Every row comes from one small tree of marks. The marks that hang from a mark follow it in brackets, in alphabetical order. Every link used is in the known rows. Which tree was each row made from?
Known rows
domaz{sinet{toton{rapog tola}}}: [-0.44  2.90  2.07  1.80 -2.95 -5.10  0.72 -6.57 -0.65 -4.81 -1.05  3.83
 -3.78 -3.83  2.23  2.16  2.89 -1.27]
dabi{sinet}: [-1.05 -1.83 -1.16  1.04 -0.98 -0.33  0.67  0.11  1.03  1.88 -0.71  3.03
  0.35 -1.35 -0.06 -0.37 -2.31 -2.00]
domaz{sinet{dabi{rapog}}}: [ 0.92 -2.28  1.23 -0.59 -2.05 -3.23 -0.22 -2.03  1.87 -0.93  0.72  3.36
 -0.72 -0.82  0.30 -1.41 -0.70 -3.45]
sinet{dabi{rapog} tola toton}: [-2.40 -3.82  0.45  1.97  0.33 -1.66 -1.88 -1.24  4.69 -2.51  3.81 -5.26
  0.27 -4.35 -1.99 -1.45  0.58 -3.08]
sinet{tola toton{dabi rapog}}: [-2.41 -0.57 -1.97  0.65  1.15 -2.99  1.85 -3.94  1.64 -3.48  3.34 -3.87
  0.42 -5.67 -1.42  2.01  2.96 -1.34]
dabi{rapog}: [-0.20 -2.59  0.73 -1.27 -1.75  0.16 -1.61  0.97  3.85  0.96  1.35  1.58
  3.56  0.88  1.23 -2.11  1.04 -1.92]
tola{toton{dabi rapog sinet}}: [-1.61  3.92 -1.03  1.45  1.10 -3.30  2.70 -5.61  0.51 -3.01  0.32 -0.25
  0.10 -3.12 -0.19  2.16  3.28 -1.84]
domaz{sinet{dabi{rapog} tola toton}}: [-1.89 -2.65  1.46  0.79 -1.16 -3.92 -0.80 -3.48  2.15 -3.14  1.49  0.02
 -2.03 -3.76  0.24  0.20  0.88 -3.37]
sinet{tola toton{dabi}}: [-2.40 -1.23 -2.74  0.83  2.10 -1.82  1.25 -2.49  1.95 -2.22  3.37 -4.23
 -1.09 -3.38  0.10  2.48  3.00 -0.78]
tola{toton{rapog}}: [-1.96  3.73  2.99  1.00 -0.96 -1.64  0.89 -3.68  1.31 -2.59 -0.43 -2.23
  0.11 -3.34 -2.44  0.45  1.25 -1.58]
tola{toton{dabi{sinet} rapog}}: [-1.67  1.81 -0.85  0.74 -0.43 -2.88  3.41 -4.29  3.56 -0.88  1.42 -0.39
  0.89 -3.87 -2.14  0.61  0.73 -3.63]
toton{dabi}: [ 1.18 -0.98 -3.93 -1.06  1.43 -1.23  2.54 -0.84  1.79  0.69  2.90 -0.01
  0.78  0.44  0.30  0.60  1.24 -0.87]
toton{dabi tola}: [ 0.84  1.22 -3.88  0.34  0.30 -4.79  2.49 -4.27 -1.21 -2.73  1.07  1.10
 -1.39  0.40  3.71  1.52  1.52  0.32]
dabi{sinet{toton}}: [-1.39 -1.23 -0.86  2.81 -0.84  0.41  0.42 -0.60  4.03  1.45  1.03  1.65
 -0.96 -3.09 -0.55  0.25 -0.11 -2.57]
sinet{dabi{rapog} tola{toton}}: [-3.53 -2.11  1.84  0.62  0.23 -2.96 -1.24 -2.04  2.30 -3.03  1.41 -5.51
  0.70 -3.04 -2.11 -1.39 -1.19 -3.16]
dabi{rapog sinet}: [-1.33 -4.46 -0.36 -0.24 -2.70 -0.25 -0.91  1.10  4.89  2.75  0.62  4.52
  3.88 -0.50  1.22 -2.51 -1.29 -3.90]
tola{toton}: [-1.94  3.07  2.12  1.17  0.05 -0.44  0.36 -2.14  1.67 -1.38 -0.32 -2.51
 -1.40 -1.06 -0.96  1.09  1.24 -0.98]
sinet{dabi{rapog} toton}: [ 0.52 -2.45  0.31  2.49 -0.39  0.13 -1.57 -0.46  7.78 -0.23  4.94 -2.80
  0.45 -2.76 -2.52 -2.76  1.33 -3.67]
bala{rapog}: [-1.89 -0.11  0.56 -1.66 -1.21 -0.90 -1.49 -2.04  0.47 -0.44 -1.74  2.48
  0.82 -2.29 -0.95 -0.44 -2.60  1.04]
sinet{toton{tola}}: [-0.73  2.57  0.39  3.44 -0.67 -1.77 -0.47 -3.64  1.17 -3.23  0.69 -0.79
 -3.38 -2.18  2.11  1.55  2.98  0.23]
tola{toton{dabi rapog}}: [-1.02  2.98 -0.18  0.08  0.10 -2.73  3.01 -4.43  2.87 -2.04  1.94 -2.26
  0.71 -2.95 -2.25  0.91  2.19 -2.22]
sinet{toton}: [-0.42  0.97  0.26  2.31  0.25  0.98 -0.35 -0.96  3.62 -0.56  2.16 -1.64
 -1.56 -2.15 -0.64  0.86  2.79 -0.68]

Which tree is each row?
[-3.25  0.42  1.78  1.44  0.80 -4.08  0.50 -4.04 -0.83 -4.82  0.24 -6.47
 -0.85 -5.57 -4.26 -0.20 -2.05 -2.11] -> sinet{dabi tola{toton{rapog}}}
[ 0.30 -1.86 -4.40 -0.43  1.17 -1.80  0.86 -1.57  2.08  0.24  1.87  3.65
  2.76  0.94  3.86  0.33  3.41 -1.83] -> toton{dabi{rapog} sinet}
[-0.59  2.42  1.43  2.02 -2.11 -4.16  0.33 -5.33 -0.52 -3.78 -0.96  3.64
 -4.91 -2.00  3.34  2.69  2.92 -0.84] -> domaz{sinet{toton{tola}}}
[ 0.00  3.11 -0.49  3.82 -0.76 -6.50  0.39 -7.09 -5.19 -6.62 -2.54  2.07
 -1.82 -4.03  1.95  0.14 -0.27 -0.42] -> toton{rapog sinet{dabi} tola}
[-3.47  1.35  2.64 -0.38 -0.90 -4.27  0.60 -4.43 -3.09 -3.79 -2.61  0.63
 -3.28 -2.26  1.50  3.25  0.56 -1.19] -> domaz{sinet{tola{toton}}}
[ 0.66  0.05  0.92  2.04 -0.76 -2.58  0.49 -3.38  2.24 -1.94  1.57  1.03
 -4.23 -3.08 -1.05  0.55  0.85 -2.68] -> domaz{sinet{dabi toton}}
[-1.28 -1.71  0.72 -0.16 -0.23 -4.82  0.54 -3.30 -3.21 -3.32 -1.09  0.44
 -3.12 -2.67 -0.04  1.00 -2.08 -1.68] -> domaz{sinet{dabi tola}}
[-1.60 -0.52  1.61  1.50 -0.90 -4.96  0.63 -5.31 -0.48 -4.75  0.63 -0.74
 -3.13 -6.21 -1.84  1.13  0.21 -2.69] -> domaz{sinet{dabi tola toton{rapog}}}
[-2.92  0.74  0.04  1.05  0.41 -3.61 -0.02 -4.09 -5.62 -4.50 -2.98  0.87
  0.93 -4.22  1.23  1.82  0.70  0.38] -> toton{rapog sinet{tola}}
[-3.07 -0.40  1.01 -1.59 -1.02 -4.88  1.05 -4.41 -0.19 -3.00 -0.45  1.38
 -1.04 -1.64  2.38  2.40  1.78 -2.47] -> domaz{sinet{tola{toton{dabi{rapog}}}}}
[-3.59 -5.40 -0.33 -0.69 -2.00 -1.54 -1.29  0.43  2.25  1.05 -0.34  2.59
  3.70 -1.80  1.69 -1.37 -1.92 -3.42] -> dabi{rapog sinet{tola}}
[-0.06  0.17 -2.26  1.71 -0.63 -2.78  0.61 -3.63  5.27 -2.26  3.88  0.24
 -0.41 -1.20  3.17  0.64  4.66 -1.71] -> sinet{toton{dabi{rapog} tola}}
[-3.85 -0.75 -0.32 -0.88  0.88 -2.84  0.71 -2.54  1.35 -2.36  1.10 -3.74
  1.12 -1.62  0.61  1.49  1.53 -1.72] -> sinet{tola{toton{dabi{rapog}}}}
[-1.83  1.92  1.30  2.69  0.57 -1.57 -0.56 -3.13  2.09 -2.05 -0.20 -1.23
 -0.83 -1.54 -0.10 -0.04  1.31 -2.46] -> tola{toton{sinet{dabi{rapog}}}}
[-3.70 -2.06 -0.83  2.42 -0.11 -1.02  0.01 -1.35  1.48 -0.35  0.17 -0.40
 -1.01 -4.32 -0.03  1.21 -0.69 -2.15] -> dabi{sinet{tola toton}}
[-1.95 -0.06 -0.46  1.95  1.04 -4.42  0.15 -4.32 -4.75 -4.90 -1.64 -1.03
  0.22 -5.30 -1.21  0.34 -1.18 -1.00] -> toton{rapog sinet{dabi tola}}
[-2.04 -1.93 -0.65 -0.71 -0.67 -3.97  0.90 -3.81  1.98 -2.58  1.84  1.78
 -1.32 -2.57  2.43  2.53  3.42 -2.51] -> domaz{sinet{tola toton{dabi{rapog}}}}
[ 0.44  1.95  1.55  2.84 -2.31 -5.89  0.85 -6.70  0.31 -5.16  0.42  1.95
 -4.42 -4.91 -0.07  0.66  1.02 -2.52] -> domaz{sinet{dabi toton{rapog tola}}}
[-4.05 -4.89 -0.01  1.09 -1.91 -0.76 -1.47 -0.35  5.28  0.51  1.39  1.27
  2.47 -3.44  1.16 -0.90  0.38 -4.00] -> dabi{rapog sinet{tola toton}}
[-4.69 -0.90  0.35  1.31 -0.32 -2.07  0.63 -1.92 -0.34 -0.87 -1.93 -0.60
 -0.64 -3.34 -0.22  1.35 -2.10 -2.22] -> dabi{sinet{tola{toton}}}
[ 0.84  2.04 -2.88  0.02 -1.00 -6.24  3.25 -6.17 -1.49 -4.26  1.09  1.46
  0.44 -2.44  1.89  0.90  1.53 -0.45] -> toton{dabi rapog tola}
[-1.74 -5.23 -4.24 -1.63 -0.19 -2.47  1.55 -0.51  3.80  1.52  2.66  2.00
  3.83 -1.01  1.61 -0.77 -0.20 -3.61] -> toton{dabi{rapog sinet{tola}}}
[-1.67 -1.03  1.01  1.60 -0.11 -4.08  0.17 -4.07 -0.17 -3.80  0.60 -1.01
 -4.31 -4.36 -0.69  1.64  0.23 -2.30] -> domaz{sinet{dabi tola toton}}
[ 0.21  2.39 -2.03  2.35 -0.61 -4.03  2.26 -5.94  2.34 -4.13  2.96 -0.52
 -1.18 -4.01  0.85  1.43  3.97 -1.06] -> sinet{toton{dabi rapog tola}}
[-2.58  0.70  2.58  0.48 -0.88 -5.86  1.11 -5.66 -2.29 -4.97 -1.38 -1.02
 -3.01 -4.77 -1.69  1.40 -1.22 -2.72] -> domaz{sinet{dabi tola{toton{rapog}}}}
